Known rows, with every step that occurs:
B -> K: [ -3   5  14   7 -12   8  -9   4 -14   6  -6 -19  -9 -21  15  -6 -20  18
 -13  16   3   5  14]
K -> F -> H: [  8 -24  -3 -20  15   3   7   1  -7  -1  31  11  10 -16 -11  14 -20   3
 -19 -15   0  15   0]
B -> K -> Y: [ 15  -8   6   4 -35  18   7   7 -22  16   8  17  -4 -19  13  13 -28   5
  -9  13   1   3  17]
F -> H -> Z -> K -> Y -> M: [ 11  -3   5 -16 -14 -17  23  15  -7  -1  16   6  17   4   8  17 -48   1
   1  15  -2 -19  -1]
C -> F -> H: [  1 -21  -6 -15  21 -25  -2  -4   6  -5  26  13  18 -18 -10 -10 -22  13
 -13  -3  -8  15   0]
Y -> K: [-11  12   3  -8 -23   0   7  15  13  -5  15  -5   7 -14  10 -10 -19  14
 -11  15   3  -7  -4]
F -> H: [  0  -9  -2 -18  16  -7  13  -3   3   6  21  -1   9 -10 -10  -2 -17   7
 -11 -14  -7   7   2]
H -> F -> K -> Z -> T: [ 28 -24 -27 -32   1  -4   7 -16  -4  29   4   0  18 -15  11  -1 -26  -3
  12  28  19  -7  11]
P -> Z -> H -> F -> K -> Y -> M: [ 18  -2  -1 -12 -21  -5  21  14  -5   6  25  18  25   5   8  22 -53  -4
   7  26  -6 -30   6]
M -> Y -> K -> F -> H -> Z -> T: [ 18 -27 -23 -38   7  -7   5   6   0   6   9   3   8 -11 -14  21 -20   5
   0  27  29  -7   9]
H -> F: [ 13   6   6  11   1  18  -7   6  -2   5   5   8  -5   0 -20   8 -18   2
   5  17  -1  17 -10]
H -> F -> K -> Z: [ 13  -1 -30 -10  -9   8  -3 -15  -8  18  24   0  38 -29   3   3 -34 -13
   8  20  -7   2   6]
F -> K -> Y -> M: [  9   1   0  -7 -19 -12  22  16 -14   8  22  17  28   5  16  10 -42   0
   9  19  -2 -31   7]
F -> H -> Z -> K: [  9  -5  -6 -28   9  -5   9  -3   4 -12   2 -17  -3 -16  -7   8 -28   8
 -11  12   0   7 -12]
M -> Y: [  8   0   5  13   0  -8   6   3  11  -8  -2  -2   9  15 -30  16  -2   0
   9  12  -1  10   8]
P -> Z -> K: [ 14 -10  -4 -25  -5  -9  13 -20  12 -17   3 -13  -6  -1   7   4 -20   5
  -5  16  -5  17  -6]
K -> Z -> H -> F: [ 23   0   6  -2   0  23  -4   1  13   8   0  -2  -4  -8 -17  17 -36 -10
  -3  10  -8   3 -10]
Y -> K -> Z -> H -> F: [ 19   4   7  -4  -7  23  -1   6  18   6   6  -4  -1 -12 -14  14 -43  -5
  -6  16  -7   0 -11]
M -> Y -> K -> F: [  7 -12   4  -3 -18  11   0  17  -1 -17  24  13  12 -12  -9  23 -17   4
 -13  16  12  10  -1]
C -> F: [  0 -17  -7   4   7 -24 -21  -2   6 -15   8  20  14 -11   0 -12  -6  10
  -2  17   0  11  -4]
H -> F -> K -> Y -> M: [ 13   3   2  -3 -20  -7  19  19 -14  10  24  19  27   5   8  13 -47   0
  10  25  -2 -25   4]
Z -> H: [ 12  -6  15 -15   6   8   8   5  21  -1 -14  -9 -16   0  -2  11 -17  -3
 -13 -10  -6 -23  -5]
T -> Z -> H: [  7 -12   9 -14   6   6  17   7  28 -18 -18  -8  -2   0 -13  22 -13 -10
  -7 -11   4 -11 -11]
C -> F -> K: [  5 -12 -22 -10   4 -16  -6  -2  -6  -2  24  20  31 -27   6 -14 -24  13
   0  28  -3  -8   3]
K -> Z -> H: [ 14  -9   1 -19  -1   7   4  -7  21   5  -8 -14   2 -12   4  13 -26 -17
 -10  -9  -9 -19   0]

Rows:
[ 22   4   9   0  -7  20   1   7  21   3   5  -4   3  -8 -24  19 -44  -6
  -3  19  -6   4  -9]  M -> Y -> K -> Z -> H -> F
[ -5   0 -28 -19  11   0  -9   5  -7  -4  17  -2  15 -19 -21  20 -11  -4
  -4   6   2  -6   2]  F -> H -> Z
[ 16 -28   4 -13   0  10   8   2  -5 -28   5   7   3 -10  -5  25 -13  -2
 -12   3  17  26 -15]  T -> Z -> K -> F
[ 15 -29  -4 -32  13  -1  14  -8  -1  -8  32   4   7 -17  -7  16 -29   5
 -22  -7  -3  23  -2]  P -> Z -> K -> F -> H
[ 15 -19 -25 -29   8  -7  -2   0  -4  10 -11   0  -2  -4  -1  11  -3  -1
  10  25  29 -15   8]  H -> Z -> T
[ 13  -2  15  -8 -18 -15  24  13  -5  -1   8   7  11  13  16  11 -42   2
   4  14  -1 -18  -2]  Z -> K -> Y -> M
[  7   1   8   0 -19 -13  17  17  -9   4  13  14  18  13  13  13 -32  -3
   8  11   0 -23   4]  K -> Y -> M
[ 17  -2  -9 -11   2  17  13   7   3   3  14   7  17 -18 -16  11 -37   3
   1  23  -1  -9  -7]  T -> Z -> H -> F -> K
[ 27  -9 -13  -3 -27  21  16   7 -20  20  28  37  16 -17  -3  17 -36  -1
   2  23  -2  -4   5]  H -> F -> K -> Y
[ 14   4 -14  -5  -1  14   4   4 -11  12  22  11  19 -18  -9   0 -31   8
   4  29  -3  -4  -2]  H -> F -> K
[ 30 -11  -8  -9 -25  24  19  10 -14  20  23  35  11 -17  -4  21 -42  -3
  -1  19  -5 -12   4]  Z -> H -> F -> K -> Y
[ -4  11   7   1 -23  -6  12  17  20 -10  14  -6  13  -4 -12   1 -21  13
  -4  24   3   0   1]  M -> Y -> K
[ 16 -26 -25 -42   7  -4   3   5  -4   9  10   4   5 -16  -4  14 -19   6
  -3  23  29 -11   7]  Y -> K -> F -> H -> Z -> T
[ 20 -29 -24 -34   2 -14   8 -18   6   8  -1   2  -1   6   8   7  -2  -1
  10  22  20  -1  14]  P -> Z -> T
[  8 -11   7 -14   2  -7  24  -5  15 -26 -14 -14   0  -2  -3   6 -14   5
  -2   5   8  23 -19]  T -> Z -> K
[ 19 -30 -26 -40  15  -5   1   1  -8  10   4   5   3 -12  -7  18 -12   1
   1  18  28  -8   8]  K -> F -> H -> Z -> T
[ -4  -6 -27 -23   2   7 -10  13 -10 -10  29   6  19 -29 -18  27 -19  -2
 -12  12   7  -3   0]  Y -> K -> F -> H -> Z
[  0   0 -11  -1 -18   4 -12 -16 -10  14   4 -21  18 -31  20  -1 -25  -5
  -4  11  -3   9  17]  B -> K -> Z
[ -1  -9 -23 -18   6  10 -16   9 -19  -7  22   1  13 -32 -16  28 -19   0
 -13  12   7   1   6]  B -> K -> F -> H -> Z
[ -1 -11 -28 -21  10   8 -13   8 -15  -9  24   6  16 -25 -21  31 -12  -7
  -8   6   6   0   1]  K -> F -> H -> Z
[ 16 -24 -26 -39  16 -10   4  -2  -3  13   0  -1   2  -8  -6  10 -11   3
   4  18  26 -11   9]  F -> H -> Z -> T
[ 15 -29 -28 -37  18 -18  -3  -2  -1   8   3   6   7 -12  -6   6 -13   7
   3  24  25  -8   7]  C -> F -> H -> Z -> T
[ 20   1  -5 -12   2  18   8   7  -1  11  16   7  11 -18 -10   5 -40   6
  -3  24  -6 -15  -4]  Z -> H -> F -> K
[ 16  -9  -7 -25  -1   8   8  -7  16  10   1 -12  13 -20   6   9 -35 -14
  -9  -1 -10 -27   2]  F -> K -> Z -> H
[ -1  -6 -25 -18   2   5  -9  14  -6 -13  28   5  21 -24 -28  33 -20  -2
  -9  15   7   0   2]  M -> Y -> K -> F -> H -> Z
